Known rows, with every step that occurs
M -> G: [ 1.95  1.14  3.48  0.17 -0.27 -1.10 -0.48  1.11 -1.25  1.44  0.00 -1.24
 -0.89  4.57  1.34  4.74  0.88 -6.71 -1.58  0.57 -0.69  0.73 -0.66 -6.58]
Y -> S -> F -> T: [ 4.19  7.48  1.48 -1.11 -0.15 -2.94  1.81 -0.73 -0.85  2.07 -1.97 -4.76
 -3.13  5.26 -0.05  5.64 -2.04 -6.20 -2.71  1.93 -1.06  4.76  0.17 -4.33]
M -> N -> T: [-0.31 -0.71  1.49  1.54 -1.66 -1.59 -0.24  0.50  0.15  1.53 -0.65  0.51
 -0.62  5.52 -0.01  2.38  2.82 -7.51  1.59 -0.43  0.16  3.24 -0.42 -6.21]
Y -> S -> F -> T -> G: [ 5.54  6.93  0.75  0.02  0.97 -3.40  2.72  0.05 -2.43  2.20 -2.08 -4.56
 -3.98  4.34 -0.12  2.53 -2.67 -4.25 -2.81  3.44  0.14  6.29  2.31 -5.06]
S -> F -> M -> N -> T: [-0.20  0.90  2.38  3.05 -1.47  0.16  0.71 -0.55  0.23  3.04 -1.92 -0.61
 -1.75  4.93 -1.77  3.86  4.47 -5.82  0.76 -4.29 -0.39  5.31  0.44 -5.88]
F -> M -> Z -> T: [-1.88  5.23  2.55  1.72 -2.74 -3.19  1.58  2.40  1.97  0.53  0.11  4.35
 -1.47  4.71 -0.16  5.06  1.53 -6.45 -5.96 -0.13  1.78  2.47 -0.19 -7.05]
Z -> T -> F: [-0.72  5.62  2.96 -3.67 -2.68 -3.05 -0.06 -1.01  0.69 -0.45  2.33  1.58
 -2.15  6.00  0.95  3.37  0.84 -5.10 -1.46  3.66 -1.62  2.08  0.72 -6.46]
G -> M -> N -> T -> F: [-0.62 -1.09  1.17 -1.68 -4.43 -0.40 -1.81 -1.22 -1.25 -1.92 -0.09  0.29
  0.33  6.60 -0.09  1.95  0.71 -4.35  4.24  2.84  0.05  3.01 -1.24 -6.13]
Z -> T -> F -> M: [-1.09  5.56  4.91 -1.20 -3.25 -2.19 -0.64 -0.29  2.13  0.18  1.27  2.16
 -2.55  5.69  0.05  5.13  1.64 -4.71 -2.45  1.77 -1.45  3.39 -0.31 -5.08]
F -> M: [ 1.42  3.39  4.93  2.28 -1.30 -0.72  0.73  0.75  1.54  2.34 -2.31  0.47
 -1.29  3.92  1.34  5.31  2.28 -5.60 -3.49 -0.64 -0.29  2.37  0.53 -4.62]
M -> N: [ 1.13  0.21  3.02 -0.58 -1.30 -1.31  0.32  0.23 -0.06  1.32 -2.18 -1.18
 -1.61  4.69  0.34  4.11  0.58 -7.72 -0.99  0.24  0.41  2.38 -0.44 -6.60]
N -> T -> F -> M -> G: [ 0.30  0.55  3.36  1.96 -2.16 -0.35 -2.51  1.24 -0.32  1.30  2.35  1.13
 -0.76  5.88  0.13  4.67  3.42 -4.47  1.70 -0.98 -3.12  3.12 -1.39 -4.80]
Y -> S -> F -> M: [ 2.78  7.24  3.94  1.38 -0.32 -1.20  1.68 -0.15  0.95  1.93 -2.20 -2.42
 -3.67  2.87 -0.38  5.66  1.54 -3.67 -4.43 -0.68 -1.15  4.66  2.37 -3.52]
N -> T -> G -> M -> Z: [ 0.80  1.22 -1.78  2.77 -2.45 -1.62  2.41  1.38 -2.39 -1.47 -0.63  3.08
  1.34  4.28  1.25 -1.82  0.85 -2.41 -0.51  3.45  3.77  2.39  2.92 -8.10]
Y -> S: [ 2.69  5.78  3.01 -0.12 -0.24 -2.96  0.66  0.83  0.87  0.37 -1.10 -0.99
 -2.33  3.42  1.54  4.16 -0.18 -5.39 -3.71  3.18 -0.94  2.69  1.42 -3.82]
M -> Z -> T: [-1.34  5.35  0.63 -0.84 -2.36 -3.75  2.19  1.67  0.79 -0.34  1.24  3.69
 -1.02  4.93  0.63  3.19  0.82 -6.76 -5.06  1.71  1.90  1.36  0.70 -8.33]
N -> T -> Z: [ 2.61  2.15  1.41  2.83  0.52 -0.95  0.24 -1.64  0.98  0.91  1.88  1.41
 -0.27  5.18  2.04  0.16  3.59 -6.53  1.42  0.18 -2.26 -0.13  2.53 -5.46]
Z -> T -> G -> M: [ 0.25  4.01  1.95  0.17 -2.25 -2.87  1.00 -0.44 -0.84 -2.15 -1.45  1.05
 -1.35  4.20  0.77 -0.45 -1.15 -3.42 -1.83  6.08  4.05  2.38  1.50 -7.20]
Z -> T -> F -> M -> G: [-0.88  3.27  4.94 -0.48 -2.53 -2.03 -2.62  1.26  0.63  0.10  2.30  1.32
 -2.88  5.88 -0.55  6.06  0.85 -5.50 -1.69  1.09 -1.69  2.72 -2.31 -5.97]
Y -> S -> F: [ 3.06  7.26  1.98 -1.33  0.26 -1.95  2.14 -0.90 -0.40  1.06 -1.06 -3.22
 -3.11  3.23  0.44  3.84  0.92 -4.24 -3.41  1.31 -1.42  3.44  3.19 -4.66]
Z -> T -> G: [ 0.48  4.72  2.37  0.54 -0.46 -3.86  1.75  0.55 -0.02  0.33  0.12  1.54
 -2.55  4.13  1.00  0.09  0.67 -4.76 -3.09  3.98  1.81  3.18  2.72 -7.24]
Z -> T -> N: [ 1.27  4.16  2.43 -1.62 -1.20 -4.61  1.60 -1.05  0.87  0.73  1.99  2.53
 -1.36  4.97  3.04  3.68  3.33 -6.66 -2.82  3.62  1.65 -1.20  0.92 -6.45]
S -> F -> M -> N -> T -> G: [ 0.97  0.28  1.59  4.48 -0.62 -0.26  1.83  0.24 -1.29  2.78 -1.81 -0.63
 -2.52  3.81 -1.62  0.68  3.86 -3.83  0.72 -2.59  0.83  6.93  2.78 -6.67]

Rows
[ 0.66  3.94  2.62 -0.99 -3.16 -1.02  1.22  1.46  0.15  0.76  0.97  2.90
 -1.12  4.70  0.91  5.67  1.47 -3.88 -3.71  0.13 -1.31  2.56  1.24 -6.45]
T -> F -> M -> Z
[ 0.52  3.43 -0.36 -1.87 -3.49 -4.33  2.15 -0.34 -0.74 -2.26  1.40  4.30
  0.36  5.01  2.65  3.15  0.82 -5.33 -3.60  5.03  5.11 -2.44  0.08 -8.23]
G -> M -> Z -> T -> N
[ 3.32 -0.87  1.65  0.40 -2.17 -1.81  0.48  0.62 -2.74 -0.10 -4.72 -3.15
 -1.41  5.89 -0.02  2.29 -4.71 -6.29  0.61  4.73  3.90  4.36 -2.42 -6.93]
F -> T -> G -> M -> N
[ 1.01 -1.29  0.80  2.85 -0.64 -1.81  0.85  1.32 -1.31  1.49 -0.95  0.66
 -1.38  4.40  0.05 -0.71  2.11 -5.42  1.66  1.08  1.18  4.80  1.89 -7.14]
M -> N -> T -> G
[ 1.61  2.04  0.90  3.12 -0.25 -2.04  1.69  0.57 -1.03  1.64  0.14  1.40
 -0.33  4.26  1.71 -1.29  3.03 -3.63  0.17  1.88  0.45  3.68  3.86 -6.31]
N -> T -> G
[-1.71  2.50  4.74 -1.49 -3.72 -2.10 -1.47  0.39  1.87 -0.06  0.43  1.52
 -3.64  5.76 -1.46  5.54  0.72 -6.53 -1.24  0.76 -0.72  4.45 -1.99 -5.76]
Z -> T -> F -> M -> N
[ 3.57  3.88 -1.74 -0.60 -1.97 -1.43  4.03 -0.27 -4.56  0.14 -2.65 -1.89
 -0.57  5.10  0.17  1.68 -3.20 -3.59 -2.26  3.29  3.76  3.70  1.79 -8.92]
S -> F -> T -> G -> M -> Z
[ 0.34  3.03  1.38 -1.27 -2.37 -1.25 -0.20 -0.98 -0.14  0.61  2.41  1.53
  0.00  6.35  1.66  1.79  3.54 -4.08  1.85  1.60 -3.11  2.81  1.81 -5.55]
N -> T -> F
[ 0.75  0.22  5.04  1.93 -1.76 -0.60 -0.22  1.23  1.26  2.18 -3.27 -0.41
 -2.05  4.47 -0.24  5.90  1.22 -7.25 -2.18 -1.54  0.40  3.67 -1.41 -5.38]
F -> M -> N
[ 0.85  0.62  4.84 -0.93 -2.93 -0.26 -1.08  0.46  0.62  0.97 -1.11 -0.21
 -2.43  5.15 -0.27  6.03  0.96 -5.60 -0.56 -0.33 -1.77  4.16 -0.99 -5.21]
T -> F -> M -> N
[ 0.27  4.25  1.74  1.07 -2.44 -4.48  2.35  1.56  1.27  0.91  1.74  5.51
 -1.29  4.45  1.85  5.42  3.34 -6.38 -5.85  0.91  2.84 -0.57  0.31 -6.77]
F -> M -> Z -> T -> N
[ 0.52 -1.20  2.58  5.46 -1.06 -1.24  0.43  2.17 -0.07  2.16 -2.05  1.22
 -1.86  4.17 -0.72  0.75  2.68 -5.05  0.52 -0.77  1.24  5.90  1.10 -5.80]
F -> M -> N -> T -> G
[-1.55  6.87  1.62  0.85 -2.20 -2.18  3.16  0.48  0.64  1.27  0.26  2.51
 -2.35  4.28 -1.38  4.88  2.32 -5.27 -5.62 -1.81  1.50  3.47  1.48 -7.90]
S -> F -> M -> Z -> T
[-1.72  4.56  0.40 -1.28 -3.92 -3.05  1.34  0.59 -0.22 -2.51 -0.23  3.07
  0.19  5.18  0.56  2.80 -1.04 -5.60 -3.79  4.07  3.92  0.46 -0.52 -8.08]
G -> M -> Z -> T
[ 2.21 -1.06  2.00  0.32 -2.09 -0.99  0.79  0.06 -2.54 -1.17 -3.87 -1.55
 -1.34  3.65  0.47  0.62 -2.11 -4.32  0.08  4.02  3.63  2.94  0.61 -7.44]
T -> G -> M -> N
[-0.11  4.65  0.02  0.44 -1.13 -4.11  3.23  2.44 -0.96 -0.43  1.14  3.73
 -2.01  4.10  0.53  0.32  0.20 -4.74 -5.04  3.37  3.06  2.81  3.03 -8.90]
M -> Z -> T -> G
[ 2.09  2.12 -0.45  0.51 -2.14 -1.36  2.92  1.18 -2.89 -1.76 -1.84  1.64
  0.28  3.26  1.74  0.10 -1.41 -2.52 -3.18  4.48  4.22  1.44  2.91 -8.42]
T -> G -> M -> Z
[ 0.55  5.65  0.99 -0.08 -1.79 -3.49  3.84 -0.14  0.01  1.61  1.98  3.67
 -2.14  4.25  0.76  5.16  4.34 -4.93 -5.70 -0.73  2.51  0.32  2.22 -7.79]
S -> F -> M -> Z -> T -> N
[ 0.51  4.17 -0.04 -1.53 -1.83 -5.21  3.08  0.75  0.08  0.16  2.94  4.82
 -1.00  4.93  2.67  3.59  2.50 -6.62 -4.78  3.02  2.80 -1.69  1.02 -8.11]
M -> Z -> T -> N
[ 1.67  1.45  5.10 -0.25 -1.93 -0.12 -1.88  0.94 -0.61  1.19  0.99 -0.30
 -1.95  5.02  0.46  6.46  1.15 -4.60 -0.92 -0.10 -2.84  2.27 -1.19 -5.32]
T -> F -> M -> G
[-0.49  9.13  1.34  0.74 -1.45 -3.75  2.38  1.69  1.45  0.24  0.25  1.75
 -3.85  3.56 -1.75  5.23  0.76 -4.62 -7.08  0.02  1.10  4.61  1.60 -5.82]
Y -> S -> F -> M -> Z -> T
[-0.14  0.75  2.09 -0.24 -2.54 -2.89  0.10  0.15 -1.02 -2.28 -2.39  0.08
 -2.32  4.46 -0.79  0.17 -2.28 -5.20 -0.57  5.12  4.70  3.34 -0.39 -8.05]
Z -> T -> G -> M -> N
[ 0.80  8.53  0.74  2.07 -0.59 -4.02  3.21  2.19 -0.23 -0.03  0.12  1.69
 -4.70  2.33 -1.97  2.26 -0.07 -2.72 -7.11  1.52  2.21  6.04  3.91 -6.68]
Y -> S -> F -> M -> Z -> T -> G
[ 4.46  4.64  1.05 -0.14  0.45 -1.68  3.40 -1.12 -2.96  3.25 -2.15 -3.76
 -2.39  4.92  0.58  2.07 -0.84 -4.50 -1.69  1.63  0.53  5.08  2.44 -7.18]
S -> F -> T -> G
[-0.49 -1.30  1.22  1.21 -3.24 -0.79 -0.93 -0.38 -0.61 -0.73 -2.36  0.23
  0.56  5.77  0.05  1.97  0.99 -6.23  2.68  1.61  2.12  2.55 -1.47 -6.29]
G -> M -> N -> T
[ 1.58 -1.20  3.02  5.04 -0.52 -0.40 -1.17  0.07  1.92  1.60 -0.31  1.26
 -1.68  5.27 -0.52  2.41  3.16 -7.74  1.70 -2.79 -1.15  1.99 -0.19 -5.22]
F -> M -> N -> T -> Z
[ 5.00  3.32  2.38  0.47  0.45 -2.10  0.39 -1.38  0.05  1.95 -0.54 -1.82
 -1.57  6.27  1.82  3.58 -1.29 -8.58 -0.60  1.64 -1.49  0.22 -0.52 -5.52]
F -> T -> Z
[-1.72  5.00  0.29 -4.14 -4.91 -2.68  0.50 -0.49 -0.86 -3.53  1.84  3.30
 -0.24  6.13  0.41  2.95 -1.25 -3.95 -2.17  5.29  1.69  0.90  0.02 -7.97]
G -> M -> Z -> T -> F
